What can hang from each mark
K886: K480
K22: K997
K743: K182
K182: K166 K175
K319: K480
K175: K182 K571 K997
K166: K997
K876: K319 K997
K440: K921
K571: K553 K570 K743
K699: K997
K997: K166 K175 K263 K699
K921: K440 K571

Each row was made from one small tree. The marks that hang from a mark follow it in brackets, in the order of their numbers. Every link used is in the known rows. Write each row's tree.
Known rows
K743[K182[K175[K571 K997]]]: [ 46  -3 -25  37  23  22 -34  19 -24 -56 -16   1 -24   8 -30  18  14 -10
  -9   1   3 -14  38  -2  -1  -2 -20 -41  12  -7  -6 -14   7 -30 -18  57]
K921[K440 K571[K553 K570 K743[K182]]]: [ 42  10  -5  33   8   8 -15 -24 -14  54  -6   6 -18   6  31  24   2 -10
 -21  -1   9 -12  63  37  18   9 -59 -20  -5  10 -10  -8   6  -4 -22  50]
K166[K997[K175[K182 K571] K699]]: [ 28  -9 -10  30 -11  18 -34  26  -5 -55   1 -20 -19   0   6   7  10  -4
  -4   7  11 -54  58  10 -14 -22  14 -22   8 -10  -8 -41   7 -21 -35  41]
K921[K440]: [ 19  -7 -22  40  -8   9 -10  10 -21   1 -22  -1 -22   6   1   9   0 -11
 -12   7   2 -29  58  -2 -32  -5 -26 -27   7   1  -9 -26   5  -9 -43  34]
K997[K166 K263]: [  4   4 -24  34 -14  -5 -15  -2 -36   7  -2   0 -22   2   6   5   8  -9
 -14   7  -3 -54  64   9 -28  -2   2 -20  -2  -7 -12 -44  -3 -25 -41  25]
K571[K553 K570 K743[K182[K175]]]: [ 13   2 -13  31  22  13 -17 -46 -26  29  -1  20 -25   1   4  34  -3 -11
 -15   0   7  -4  43  20  38  -3 -31 -32   4  -1 -12 -16   4 -10  -8  57]
K182[K166 K175[K571[K553 K743]]]: [ 60  -5 -19  28  21  11 -25  -9 -18 -24 -20  12 -23  -7  -1  18   7 -17
 -13  12  17   1  46   3   7  -8 -10 -40  13  -9   0 -43  -4 -11  -6  51]
K876[K997]: [ -9  -4 -17  35   3  -5   6   5  -9 -28 -23  -2 -24 -16   8  12  -3 -13
 -19  12   7 -24  48 -16 -11 -10 -34 -20  14   3 -13 -30   2 -25 -48  29]
K997[K166 K699]: [-54  -5  -9  37   0   4  -5   5 -34 -22  -9 -17 -24   8   1  13   3  -8
 -15   6  -5 -53  59  12 -15 -10   2 -21   1  -9 -12 -37   2 -28 -42  32]
K876[K319[K480] K997[K263 K699]]: [-25  10 -18  36 -18 -22  25   9   2 -29 -16   1 -18 -13  25  -1  -7 -14
 -26   3   4 -50  62   2  16  -5 -16   1   4  10 -17 -27  -1 -22 -66  15]
K166[K997[K175 K699]]: [-18 -16 -21  41 -13  12 -20   7 -15 -25   3 -21 -22  -5   5  15   5  -5
  -3   8   8 -34  61   3 -15 -20  12 -17   9 -12  -9 -42   7 -15 -45  32]
K571[K570]: [-21  -6 -20  36  10  -2  -4 -18 -29  -5 -18  -2 -30  -6   6  18   0 -13
 -15   7   6 -34  48  -5 -17  -3   8 -29   9  -6 -11  -7   6 -16 -34  37]
K22[K997]: [  0  -9 -25  45  16  10   1   0 -20 -19 -16  -6 -16 -13 -18  20  -3 -15
 -25  14  -1 -20  48 -24 -24  -7 -22 -32  14  -1 -14 -16   7 -15 -48  43]
K175[K182 K571 K997[K166 K699]]: [ 23   5  -9  21  11  13 -10  38 -22 -69 -22 -20 -27   6 -15   5  10  -7
 -18   6   0 -69  50  20 -12  -7  -8 -22  -4 -11 -12 -30   2 -39 -26  42]
K166[K997[K263]]: [ 19  -4 -35  34 -22  -9 -23  -2 -19 -29  -5   5 -13 -11  12   2  14 -10
  -7  16  11 -41  65 -14 -34 -12  13 -21   8  -5 -15 -52   0 -12 -51  25]
K22[K997[K166 K175[K571] K263 K699]]: [ 40  11  -6  44   0   8 -15  26 -25   3  10 -19 -21  -5  -5   6   8  -7
 -29   0  -8 -61  66  36   0   1   3 -11   1  -6  -6 -33   5 -23 -42  32]
K886[K480]: [ -8  -6 -37  45   5   4  -9  -4 -30 -41 -28   2 -27   4  -4  19   2 -10
  -6   6  -9 -31  55  -9 -37  -8 -21 -36  18  -5 -24 -21  -2 -11 -30  29]
K182[K166[K997[K263]]]: [ 37  -6 -43  36 -23  -8 -33   1 -23 -14 -15  15  -9 -16   5   1  16 -12
  -2  15  18 -23  61 -10 -34 -18  10 -24   6 -12  -5 -57  -5  -7 -49  30]
K22[K997[K166 K175 K263 K699]]: [ 10   5 -15  45  -6   9  -7  10 -31  34  14 -16 -22  -7  -7  10   0  -5
 -26   0  -9 -51  66  29   5  -4   0  -7  -4  -8  -8 -32   4 -18 -50  32]
K166[K997[K175[K182 K571] K263 K699]]: [ 51  -2 -16  30 -26   8 -37  26  -9 -45   5  -9 -21  -1  10   0  12  -4
  -4   3  14 -66  68  22 -14 -16  30 -12   4  -8  -6 -43   4 -19 -43  31]
K166[K997[K175[K571]]]: [ 43  -8 -23  39  -7   8 -31  16  -9 -35   2 -20 -16  -6  10   7  16  -9
  -9  12  11 -31  56  -6 -33 -12   0 -25  14 -11 -10 -44   5 -17 -31  36]
K699[K997]: [-43 -12 -29  39   7  -4   7  -2 -17 -42 -15  -4 -44   6  -1  15  -6 -11
 -11  11  -2 -28  52 -17 -30  -3 -20 -30  15   2  -4  -4   9 -22 -31  35]
K699[K997[K166 K175 K263]]: [  7   1 -29  36 -17  -7 -10  -5 -28  29  18  -8 -43   6   3   4  -2  -4
 -10   4  -7 -50  65  18 -15   4  -8 -12  -1  -5  -1 -23   2 -25 -25  26]
K166[K997]: [ -8 -12 -32  37  -8   2 -18  -1 -16 -39 -12  -5 -10  -9   4  12  10 -11
  -9  18  12 -27  56 -24 -36 -16  -6 -29  11  -8 -17 -49   3 -15 -43  36]
K319[K480]: [-26  -8 -19  41 -11   1  -4  -6 -28 -29 -15 -18 -25   9  19  10   1 -17
 -13  15  -2 -40  49 -32 -25  -8 -23 -35   8  -1 -11 -24   6 -12 -48  31]
K440[K921]: [ 11  -6 -29  34  19  -4  -6   0 -11 -63 -28  -5 -31   2   2  18   4  -9
  -5  12  -2  -9  47 -21 -40 -13  16 -29  11  -5  -7 -25   9 -20 -41  34]
K921[K440 K571[K553 K570]]: [ 36   1 -12  29   2   6 -20 -13 -13  37 -15 -22 -20  -1  38   5   4 -14
 -17   6  13 -31  65   6  -5   8 -36 -15  -9   5 -11 -16   5  -9 -39  41]
K921[K440 K571[K570 K743]]: [ 34   1  -4  39   0  -2   6 -13 -11  23  -7 -10 -23  -6  34  18   3 -10
 -24   3  18 -29  63  30   1  10 -22 -37   5   0  -5   3  -3  -6 -25  39]
K22[K997[K263 K699]]: [-14  -4 -17  47   3   0   2  12 -25 -27 -13  -2 -24 -11 -12  14  -2 -11
 -26   6  -2 -40  63   4  -9  -6  13 -16   9   2 -10 -17   8 -16 -63  30]
K182[K175[K571[K553 K570] K997[K263]]]: [ 92   8 -29  17  16   3 -25  -4 -22 -23 -19  -9 -37 -10   2  -1  12 -14
 -16   8  11 -36  48   6  14   8  10 -19  -2  -6 -13 -22   3 -24 -20  41]
K22[K997[K166 K175[K571]]]: [ 47   7 -10  44  12  16 -14  15 -21  14   7 -23 -11  -7 -10  15   7 -10
 -31   7  -7 -39  50   8 -15   1 -30 -25   6  -9  -9 -32   4 -22 -28  44]
K440[K921[K571]]: [ 20  -6 -22  35  22  -6 -15   6  -4 -72 -17 -23 -26   1  26  16   9 -10
  -3  12   7 -10  54 -20 -36  -8  18 -32   8  -3  -3 -14   6 -24 -45  36]

Write each row's tree
[ 48   6  -6  28   4   1  -1 -20  -7  39 -10 -10 -25  -5  39  15   0 -12
 -26   7  16 -23  66  26   9  11 -38 -22  -5   5 -10 -14   1  -3 -25  40]
K921[K440 K571[K553 K570 K743]]
[ 61  -5 -34  39  22  25 -45  22 -26 -43 -25  13 -22   4 -29  17  16 -12
  -2   2   9   1  33  -1   0  -8 -17 -43  12 -14   5 -21   3 -25 -12  61]
K743[K182[K166 K175[K571 K997]]]
[ 74   8 -13  28 -15   0 -18  25  -3 -19  -1   5 -30 -10  12   1   2  -8
 -14   3  11 -52  56  15  -3  -6 -13 -10   8   1  -4 -21  -1 -30 -40  26]
K876[K997[K175[K182 K571] K263]]
[ 10  -6  -9  37   0   4 -21   7 -16 -23   0 -25 -24  -8  17  10  13  -6
 -14   3  11 -48  58  22  -3  -9  29 -19  10 -11  -9 -27   7 -15 -30  35]
K166[K997[K175[K571[K570]] K699]]
[ 46  -3 -17  36 -11  10 -38  27 -22 -25 -11   1 -35   3   2   3   7  -8
   0  -2  11 -50  60  29 -13 -16  28 -19   5 -10  11 -25   3 -20 -34  35]
K997[K175[K182[K166] K571] K263 K699]
[ 36  -4 -24  33 -18   9 -29   1 -22   7   2   3 -34   1  -1   9  -3  -7
   1   4   7 -46  61   2 -22 -11  10 -20   3  -6  -2 -19   3 -22 -40  33]
K997[K175[K182] K263]
[ 20   6 -10  21  18  10 -11  29 -24 -54 -26 -30 -28   5  -9   5  13 -11
 -26  11  -5 -53  57  17 -10   0 -22  -6  -9  -5 -17 -51   9 -34 -28  35]
K175[K571[K553] K997[K166 K699]]
[ 31  11 -14  30   1  -3 -10  38 -30 -54 -18 -18 -33   1  -9  -2  19  -7
 -23   4  -3 -69  63  31 -16   4  12 -11  -4  -8  -9 -38   1 -35 -37  24]
K175[K571 K997[K166 K263 K699]]
[-15  -8 -25  37 -22  -7 -19   8 -23 -48  -9  -2 -19  -8  12   4  11  -8
  -8  10   9 -50  71   6 -20 -15  26 -14   6  -5 -14 -53   2 -14 -58  23]
K166[K997[K263 K699]]
[-16   3 -11  41  17  -1   5 -30 -30  10  -9  23 -30   1   2  36  -2  -9
 -18  -1   1 -17  48  23   7  -2 -18 -36  14   0 -10  -2   4 -14 -18  46]
K571[K570 K743[K182]]
[ 24   3  -5  45   1   8 -12   2 -12  12  -3   9 -16  12  20  25   5  -8
 -16  -1   7 -11  64  29  -5   3 -53 -36   8   8  -2 -10   4  -9 -29  49]
K921[K440 K571[K743[K182]]]
[ 74  -2 -18  30  28   4   6  -3 -16 -40 -18  -4 -36 -16 -10  22   8 -10
 -23   6  15 -22  37  18  25   9   3 -50  14 -13  -8  -1  -3 -21   1  48]
K182[K175[K571[K570 K743] K997]]
[ 16  -9 -25  45  13  15 -27 -21 -29   8  -8  34 -18   4 -14  35   1 -10
   0  -1  11  13  39  12  16 -15 -21 -51  18 -11   5 -24  -4 -12  -9  59]
K571[K743[K182[K166 K175]]]
[ 13  18 -26  27  -6 -21  16  -1  -1  17  -5  18  -8 -23  10   0  -1 -10
 -26   4   6 -44  64  17  -1   0 -18   1  -1   2 -22 -40  -9 -33 -46  23]
K876[K319 K997[K166 K263]]
[ -4   5 -11  31  21   3  -2 -39 -28  24 -12  22 -30   2  10  34  -3 -12
 -22   3  -1 -12  49  20  13  -2 -36 -21   4   5 -16 -15   9 -10 -15  47]
K571[K553 K570 K743[K182]]
[-27 -10  -8  42  -3   6   3  15 -11 -14  -7 -17 -34  -9   7  18  -7  -7
 -16   1   5 -32  54  12   5 -12 -15  -8  12  -3  -5 -21   7 -26 -47  26]
K876[K997[K175 K699]]
[ 33  -5 -16  27  15  19 -33  -1 -17 -39 -14 -12 -24   3   2   6   8 -16
 -11  11   6 -22  48 -16  -9  -6  -8 -30   9  -4 -10 -40   6 -24 -24  47]
K182[K175[K571[K553]]]
[ 45   6 -13  22  34 -13   1 -29   2 -27 -15 -14 -34 -10  40  26   3 -11
 -18  12  12  -5  53   7   2   2   3 -24   0   1  -9 -13   4 -13 -23  37]
K440[K921[K571[K553 K570 K743]]]
[  8   1  -7  38   3  24  -9   8 -22  25   9 -15 -15  -4 -14  20  -8  -4
 -20   2  -5 -53  53  15   9 -14 -22 -17  -4 -11  -8 -22   4 -24 -40  49]
K22[K997[K166 K175[K182] K699]]
[ 38   9 -34  28  -7  -2 -10  14 -34 -13 -13  -5 -28  -4  -8   2  11 -10
 -17  11  -2 -51  60   7 -24   3  -8 -16  -6 -10 -13 -41  -1 -30 -41  26]
K175[K997[K166 K263]]
[ 34  13 -11  28  38  -7 -11 -34  -4 -18 -11   6 -27   2  37  35   5  -8
 -14   4   3   6  51  17  12   1 -16 -23  -1   5  -8  -5   9 -14 -20  47]
K440[K921[K571[K553 K570 K743[K182]]]]
[ 49  12 -14  21  -4   4 -16  40 -25 -55 -18 -13 -31   5 -10  -3  13  -5
 -17   4   0 -81  60  29 -10  -3   8 -14  -9  -9 -11 -33  -1 -39 -34  32]
K175[K182 K571 K997[K166 K263 K699]]
[ 32  -1 -21  42  20  14 -42 -14 -34   3 -14  20 -18   2  -2  20  12 -12
  -5  -5  10  -9  34  11  13  -9   2 -47  14 -12   3 -10  -1 -15  -8  62]
K743[K182[K166 K175[K571[K570]]]]
[ 22   1 -20  33  28 -11  -8 -13  -6 -42 -16 -23 -31  -7  36  17   8  -9
  -9   8  11 -15  49  -8 -19  -2  27 -33   5  -6  -5   1   6 -19 -37  37]
K440[K921[K571[K570]]]
[ 25  11  -2  30  28   3  -6 -22 -23  -4 -15  16 -28   4  13  28   5 -13
 -27   1   0 -19  49  27   9   3 -35 -23   8   7 -13 -17   9 -16 -10  48]
K175[K571[K553 K570 K743[K182]]]
[ 59  14  -1  24  -4  10 -13  20  -6   5   5 -12 -17  -5  13   5   3  -6
 -20   4   5 -53  47  17   1  -8 -48 -17   2  -6 -10 -33  -5 -35 -25  38]
K876[K997[K166 K175[K182 K571]]]
[ 19   5 -12  26  21   0 -12 -10 -21 -20 -24 -12 -30  -4  13   9   7 -16
 -24  10   5 -37  51  -3 -18   2 -12 -19   4   1 -16 -25  10 -20 -27  39]
K175[K571[K553 K570]]
[  4  -7 -25  41 -27   2 -28  11 -21 -14   7 -13 -26  -6  11   7   9  -4
  -3   5   9 -45  71  14 -15 -15  30  -9   5  -9  -7 -46   5 -13 -53  23]
K166[K997[K175 K263 K699]]
[ 42  -7 -22  30  14  15 -19  41 -18 -86 -42  -5 -30  -2 -21   6   9 -11
 -10   8  10 -41  45   7 -15 -16   4 -28   7 -13   3 -21   4 -29 -28  45]
K175[K182[K166] K571 K997[K699]]
[ 69   5 -20  47   4   7 -17  19 -18  -9   0 -11 -25 -13  -7  10   6 -12
 -24   6   0 -34  59   3 -20   0   3 -21  12   0  -4 -19   8 -16 -45  33]
K22[K997[K175[K571] K263]]
[ 27  -2 -24  40  -5  -6 -12  16 -16 -31   4  -8 -52   6   4   3   3  -8
 -11   5  -1 -42  64  11 -25   6   9 -19  14   1   4  -7   9 -24 -25  25]
K699[K997[K175[K571] K263]]
[ 31   5 -18  23  32  -8 -15 -22  -2 -30 -19 -22 -30  -6  39  16   6 -12
 -12  11   8 -10  53 -11 -15  -1   8 -18  -5   0 -10 -15   9 -18 -38  38]
K440[K921[K571[K553 K570]]]
